Each row comes from the steps of one walk. Every step used is in the known rows, and no mark comes twice. Write the walk behind each row, first mark first.
Known rows
rugu dubub: [-2.651  0.469 -1.432 -2.379 -5.279 -3.214  0.220 -1.040 -0.253  2.583
 -2.911 -0.882 -2.149  1.015 -2.075  0.087 -2.447  2.775  0.588 -5.252
  0.149  3.080  3.491  1.311 -1.263  2.112 -2.666 -1.278 -2.515  1.076
  1.013  0.996]
fosapar budo divi dubub rugu: [ 3.489  1.444 -0.255  0.926  1.545  0.500  2.228  0.772 -0.934  1.810
  2.564 -0.575  0.526 -2.821  1.508 -2.589  2.116 -2.393  0.260  1.742
  1.958 -2.152  0.060 -1.138 -1.106 -0.915  1.026  1.064  1.409 -1.408
 -1.754 -1.198]
fosapar budo: [ 1.294  2.051  2.329 -1.178 -4.356 -0.290  1.978 -0.631  1.985  1.359
 -1.411 -0.542 -1.900 -2.639  1.178 -0.039 -0.468 -0.079 -2.455 -2.580
 -0.984 -0.112 -2.045  2.455  0.704  1.594 -0.693 -2.417  0.662 -0.321
  1.965 -2.203]
zepoza divi dubub budo: [ 1.085  2.424 -0.846 -0.652  0.218  2.426  2.548  1.331 -0.431 -1.062
  0.041  1.699 -0.306 -2.431  1.993  3.205  2.201 -1.512 -0.649  1.184
  0.034  1.869  3.675 -1.065  0.451  0.230  1.591 -1.407  2.127  0.287
  0.288  3.733]
zepoza divi fosapar budo: [-1.194 -0.692 -0.395  0.344 -1.102 -0.510  1.005 -1.984 -0.041 -1.436
 -2.000 -1.386  0.352 -0.300  0.825  1.955 -1.485 -1.999 -1.757 -1.366
 -1.095 -1.180 -1.270  4.725 -1.166  1.500  1.682 -2.986 -2.157 -2.004
  1.154 -1.950]
budo fosapar: [-1.448  1.540 -1.074  0.955 -1.090 -3.454 -1.203 -2.386  0.386  0.784
 -1.002 -1.199 -2.684  3.463  0.662 -0.664  0.789  2.963 -0.304  0.417
 -1.191 -0.615 -0.175  1.196  2.770  1.036 -1.047  2.532 -2.213  1.525
 -1.130 -2.959]
rugu dubub divi fosapar: [-4.561 -4.261 -3.771 -0.585  1.154 -1.911 -2.074 -0.747  1.203  1.219
 -1.882 -2.552  1.714  2.810 -1.034  0.991 -4.745 -1.315  1.614 -1.484
 -2.627 -0.055 -0.160  2.428 -2.799  0.717  0.131  2.370 -1.921 -1.597
 -0.377  1.916]
budo divi: [ 1.610 -0.344 -2.958 -1.031 -0.304  1.207  2.931 -0.619 -1.094 -1.011
  1.641  0.123 -3.685 -0.647 -1.746 -0.875  1.392  1.583 -2.966 -0.083
 -0.854  0.848 -2.484  0.255  0.957 -0.485 -0.992  1.930 -1.763  3.247
  2.340  1.112]
dubub rugu: [ 5.566  1.358  0.864 -1.377 -2.755 -1.189 -1.927  0.739  2.693  0.763
  0.976 -1.347 -2.521 -3.636  0.526 -4.927 -0.656 -0.384 -1.993  0.176
  0.750 -1.534  1.044 -2.055  1.652 -0.865 -0.462  2.422  1.359 -2.676
 -1.074 -1.333]
fosapar budo zepoza divi dubub: [-2.483 -0.700 -0.667  0.463 -0.232  1.761  2.169  0.344 -1.115 -3.666
 -0.519  0.950 -0.250  1.851  1.858  2.194  5.151 -0.297 -0.129 -1.359
  1.464  0.955  2.012  0.820  0.043  1.056  0.237 -4.046 -1.856  0.568
  0.911 -0.692]
dubub budo: [ 2.834  3.904  0.700 -1.961 -2.020  1.580  1.098  1.354  2.037  1.006
  0.879  1.179 -2.909 -4.165  0.076  0.889 -0.957 -0.520 -1.314  0.207
 -1.120  1.216  0.326 -1.519  2.139 -0.125 -0.577  1.020  3.947  0.621
  1.749  2.805]
zepoza divi fosapar budo dubub rugu: [ 3.921  0.518  0.678  0.973  1.261 -1.808 -2.332  0.540 -1.799  1.835
  0.002 -2.011  3.387 -0.626 -0.424 -0.843 -0.556  0.822  0.988  2.599
  2.380 -2.076 -0.669 -1.279 -2.437 -1.720  1.890 -0.535  0.490 -1.921
 -2.374 -1.916]
divi budo dubub: [-2.381 -0.831  2.828  2.245  1.571  0.255 -2.013 -0.530 -0.488  0.953
 -0.175  3.061  0.077  1.697 -1.954  1.075 -0.819  2.270  2.406  0.925
  0.128  3.232  2.345 -3.846  2.260  0.385 -0.018 -0.499  0.250  1.302
 -1.993 -0.218]
rugu dubub budo fosapar: [-1.863  4.954 -0.302 -0.100 -0.074 -2.838  0.794 -0.893 -2.214  4.721
 -0.632 -0.531  0.845  2.133 -0.614  2.076 -1.328  2.550  2.895  0.578
  0.246  0.783  0.218  0.864 -0.401  1.006 -1.271  2.200  0.739  2.516
 -0.669  1.113]
budo divi dubub: [-2.586 -1.222 -4.265  1.011  1.547  0.918  2.835 -0.963 -1.171 -0.992
  1.314  0.759 -3.034  0.939  0.608  1.174  3.537 -0.294 -0.145 -0.012
  0.054  1.671  2.124 -0.811  1.094  0.816  0.404  0.873 -2.284  1.880
 -0.269  0.360]
budo zepoza divi dubub rugu: [ 2.710 -0.246 -0.406  0.245  0.533  0.561 -1.044  1.308 -0.165 -2.319
  1.444  0.059  0.057 -0.808  1.449 -2.965  3.815 -1.082 -0.155  1.026
  2.654 -1.447  2.650 -2.401  0.249 -1.245  0.600 -0.071  0.400 -1.762
 -1.547 -0.764]
dubub budo zepoza divi: [ 2.626  1.623  0.207 -2.571 -1.152  3.242  1.366  2.305 -1.233 -4.690
  0.882  1.781 -0.723 -1.044 -1.210  1.052  2.865  1.249 -2.473  0.284
  0.924  0.646 -1.320 -0.155  0.651 -1.330 -1.174 -1.869  1.058  2.591
  3.826  2.785]

Which walk is each row?
[ 2.282  1.409 -0.547 -0.782 -0.682  1.562  5.014 -0.334 -1.885  0.545
  1.202  0.189 -1.075 -2.254 -0.610  0.136  0.972  0.546 -2.778 -0.265
 -0.444 -0.469 -5.127  2.269 -1.031 -0.115 -0.765 -0.424 -0.542  3.044
  2.894  0.191]	fosapar budo divi
[-2.379 -1.419  0.671 -0.102  1.301  1.622 -1.011  1.199  1.535 -0.797
  1.299 -0.564  0.798  1.024 -0.664  0.556 -0.640 -1.681  1.366 -1.005
 -0.637 -2.548 -6.236  1.906 -0.439 -0.321 -1.731  0.321  1.320  0.651
  2.642 -1.115]	dubub divi fosapar budo zepoza
[-2.553 -0.573 -0.120  0.881 -1.498 -1.217 -0.316 -2.259  1.652  1.013
 -1.048 -1.638 -1.549 -0.322  0.552  1.102 -2.893 -2.610  0.026 -1.867
 -1.634 -1.467 -1.554  3.462  0.060  1.710  0.731 -1.150 -0.771 -2.163
  0.747 -2.918]	divi fosapar budo
[-1.753 -0.889 -1.043  1.583  0.808 -1.809 -0.942 -1.155 -2.840  1.082
 -1.707 -1.225  1.951  2.921 -1.086  3.581 -0.358  2.829  1.169  0.806
  0.449  0.663 -0.850  0.557 -1.542  0.316  1.403 -2.778 -2.057  0.804
 -1.138 -2.004]	zepoza divi fosapar budo dubub
[-0.570 -1.292  3.850  0.430 -0.039  2.759  1.207 -1.191  0.165 -4.327
 -0.803  4.097 -0.029 -0.984  0.607 -0.792 -0.426 -2.046 -1.990 -0.824
 -0.797  2.066  3.014  0.302  1.867  0.728  0.950 -2.768 -0.850 -0.853
  0.713  1.827]	zepoza divi budo
[ 0.194 -1.018 -0.382 -3.372 -2.349 -1.243  1.020  1.495  1.326  2.207
 -2.520 -1.329  2.499  0.531 -0.013 -0.265 -2.464  1.944 -0.743 -2.543
 -1.993  1.731 -1.056  1.411 -3.368  0.273 -1.515  1.067 -0.075  0.374
  1.094  4.022]	rugu dubub divi
[-2.901 -1.941 -2.612  0.392 -0.207  1.319  0.788  0.120 -0.873 -4.796
 -0.125  1.189 -1.681  2.591  1.002  1.519  5.275  0.426 -0.392 -1.281
  1.452  1.729  3.751 -0.592  1.214  0.665 -0.182 -2.551 -2.520  1.012
  0.450 -0.170]	budo zepoza divi dubub
[ 4.760  1.133  0.536 -0.046 -0.685 -2.136 -3.718  1.343  0.116  2.623
  0.807 -1.590 -0.369 -1.065 -1.118 -3.067 -0.020  2.943  0.505  2.140
  1.877 -0.551  0.844 -4.475  0.643 -1.773 -0.355  2.080  1.413 -0.703
 -2.687 -1.646]	budo dubub rugu
[-0.093  2.793 -0.622 -0.341 -0.155  2.001  1.542  1.322  1.550  1.178
  1.059  1.489 -2.019 -2.751  1.713  2.437  0.742 -1.978  1.053  0.695
 -0.484  1.640  3.289 -2.523  1.953  0.298  0.447  0.496  3.410  0.145
 -0.409  2.662]	divi dubub budo
[-2.712 -3.875 -4.066  0.516  0.041 -1.225 -2.028 -2.582 -0.015 -4.322
 -1.852 -1.496 -2.032  2.032 -0.515  0.842 -1.286 -1.241 -1.922 -0.538
 -1.536 -0.162  2.153  2.535  0.350  1.015  1.768 -0.081 -3.946 -1.576
  0.296 -0.473]	zepoza divi fosapar
[ 1.766  0.448  1.296 -1.869 -2.873  1.995  2.119  1.074 -0.969 -4.345
 -0.470  0.632 -0.018  0.254 -0.491  0.498  3.272  1.710 -3.014 -1.856
  0.969  0.011 -2.571  2.546 -0.189 -0.122 -1.273 -4.088 -1.166  2.191
  3.843 -0.135]	fosapar budo zepoza divi
[-3.748  0.636  2.746  2.917  2.361 -1.100 -0.930 -2.714  0.193  0.245
 -0.022  2.017 -0.627  2.752  0.483 -0.820 -0.492 -0.121  1.838  1.011
 -0.924  0.152  0.794  0.402  3.425  1.078 -0.135  1.709 -0.717  0.502
 -2.052 -1.875]	divi budo fosapar
[ 2.288 -1.409 -0.364 -1.460  0.377 -0.191 -1.310  2.416  1.208  1.465
 -0.947 -1.102  2.332  1.653  0.103  0.464  0.001  3.999 -1.036  1.829
 -1.889  1.208 -3.036 -2.138 -0.984 -1.457 -0.353  1.954  1.225  1.766
 -0.474  2.356]	budo dubub divi
[-3.700 -1.140 -5.046  0.507  3.703  0.023  1.000 -1.335 -2.793  1.234
  1.622 -0.656 -0.361  0.646 -3.186  2.631 -3.582 -1.808  2.157  0.586
 -0.838 -0.176 -0.947  1.267 -2.296  0.039  0.154  2.963 -0.978  1.408
  0.910  2.932]	rugu dubub budo divi fosapar
[ 5.146  2.499  2.483  0.108 -1.035 -1.685 -1.843  1.359 -0.080  4.153
  0.615 -1.459  1.613 -2.156 -0.130 -2.275 -0.305  2.143  0.726  1.983
  2.112 -1.342 -1.176 -2.893 -0.959 -1.572 -0.091  0.026  2.433 -0.684
 -2.210 -2.457]	fosapar budo dubub rugu
[-3.700 -4.117 -3.716  0.634  1.488  0.022 -2.601 -1.354 -0.776 -5.279
 -0.020 -0.709 -1.833  3.403 -1.873  0.829 -0.159 -0.739 -0.676 -0.699
 -0.413 -0.907  0.231  1.680  0.771  0.226  0.110 -0.143 -3.765 -0.063
  1.285 -0.717]	budo zepoza divi fosapar
[ 4.140  0.138  3.518  1.309  1.991 -0.014 -2.257  1.024 -1.341  0.400
  0.834  1.750  2.902 -1.182 -0.711 -2.887  0.098  0.960  1.082  3.058
  2.343 -0.114  1.882 -4.315 -0.310 -2.103  1.267  0.017  1.375 -1.196
 -2.809 -0.054]	zepoza divi budo dubub rugu
[-0.370 -1.870  4.477  0.340  1.998  3.478  0.190  0.537  3.450 -1.209
  0.193  3.642  1.821 -1.728  1.206 -1.396 -2.293 -3.457 -0.591  0.239
 -2.778  0.643 -0.772 -0.568  1.265 -0.282  0.451  0.647  2.646 -1.585
  0.415  2.744]	dubub divi budo
[ 2.953  0.520  3.658  1.633  1.829 -0.254 -3.403  0.961  0.255  2.320
  1.636  1.386  1.635 -1.641 -1.010 -3.130 -1.167  0.493  2.239  2.561
  1.892 -0.228  1.532 -5.073  1.001 -1.864  0.458  1.470  2.387 -1.543
 -3.524 -0.936]	divi budo dubub rugu
[-4.025  0.295  2.855  1.644  3.570 -1.239  0.245 -1.306 -0.718  2.254
 -1.059  1.551  4.305  3.864  0.672 -0.145 -2.192  0.330  3.010  0.799
 -1.345  0.147 -0.868  1.366 -0.506  0.545 -0.324  1.903 -0.240  0.996
 -2.065  0.876]	rugu dubub divi budo fosapar
[ 3.174  0.831  1.269  0.165  0.348  0.890  0.433  1.637 -0.610 -0.990
  1.363 -0.194  1.558 -1.765  1.988 -2.195  3.646 -1.717  0.135  0.856
  2.967 -2.114  1.253 -0.993 -1.106 -0.994  0.775 -1.597  1.105 -2.056
 -1.134 -1.704]	fosapar budo zepoza divi dubub rugu
[-4.475 -1.284  0.139 -0.616  0.662  0.592 -0.420  1.109  0.076  0.891
  0.545 -1.174  2.429  2.079 -1.774  1.512 -1.861 -0.796  2.924 -2.450
  0.071 -1.742 -5.032  2.707 -2.349  0.190 -2.566 -0.550  0.436  1.411
  2.576 -0.520]	rugu dubub divi fosapar budo zepoza
[-1.239 -1.315  0.211 -0.054  0.200  0.015  0.217 -0.617  2.542  1.249
 -1.268 -1.911  1.864 -0.783  1.445  1.277 -2.892 -3.023 -0.500 -0.430
 -2.796 -2.294 -4.354  3.950 -1.996  0.620  0.909 -0.052  0.757 -2.302
  0.699 -0.821]	dubub divi fosapar budo
[ 2.350  0.440 -0.531  0.730 -0.516 -0.897 -1.678  0.626  2.070  0.856
  0.802 -0.847 -1.846 -2.321  1.954 -3.466  1.737 -1.919  0.379  0.520
  1.228 -1.031  4.103 -2.945  1.364 -0.298  0.611  1.527  1.021 -3.071
 -3.053 -1.674]	divi dubub rugu
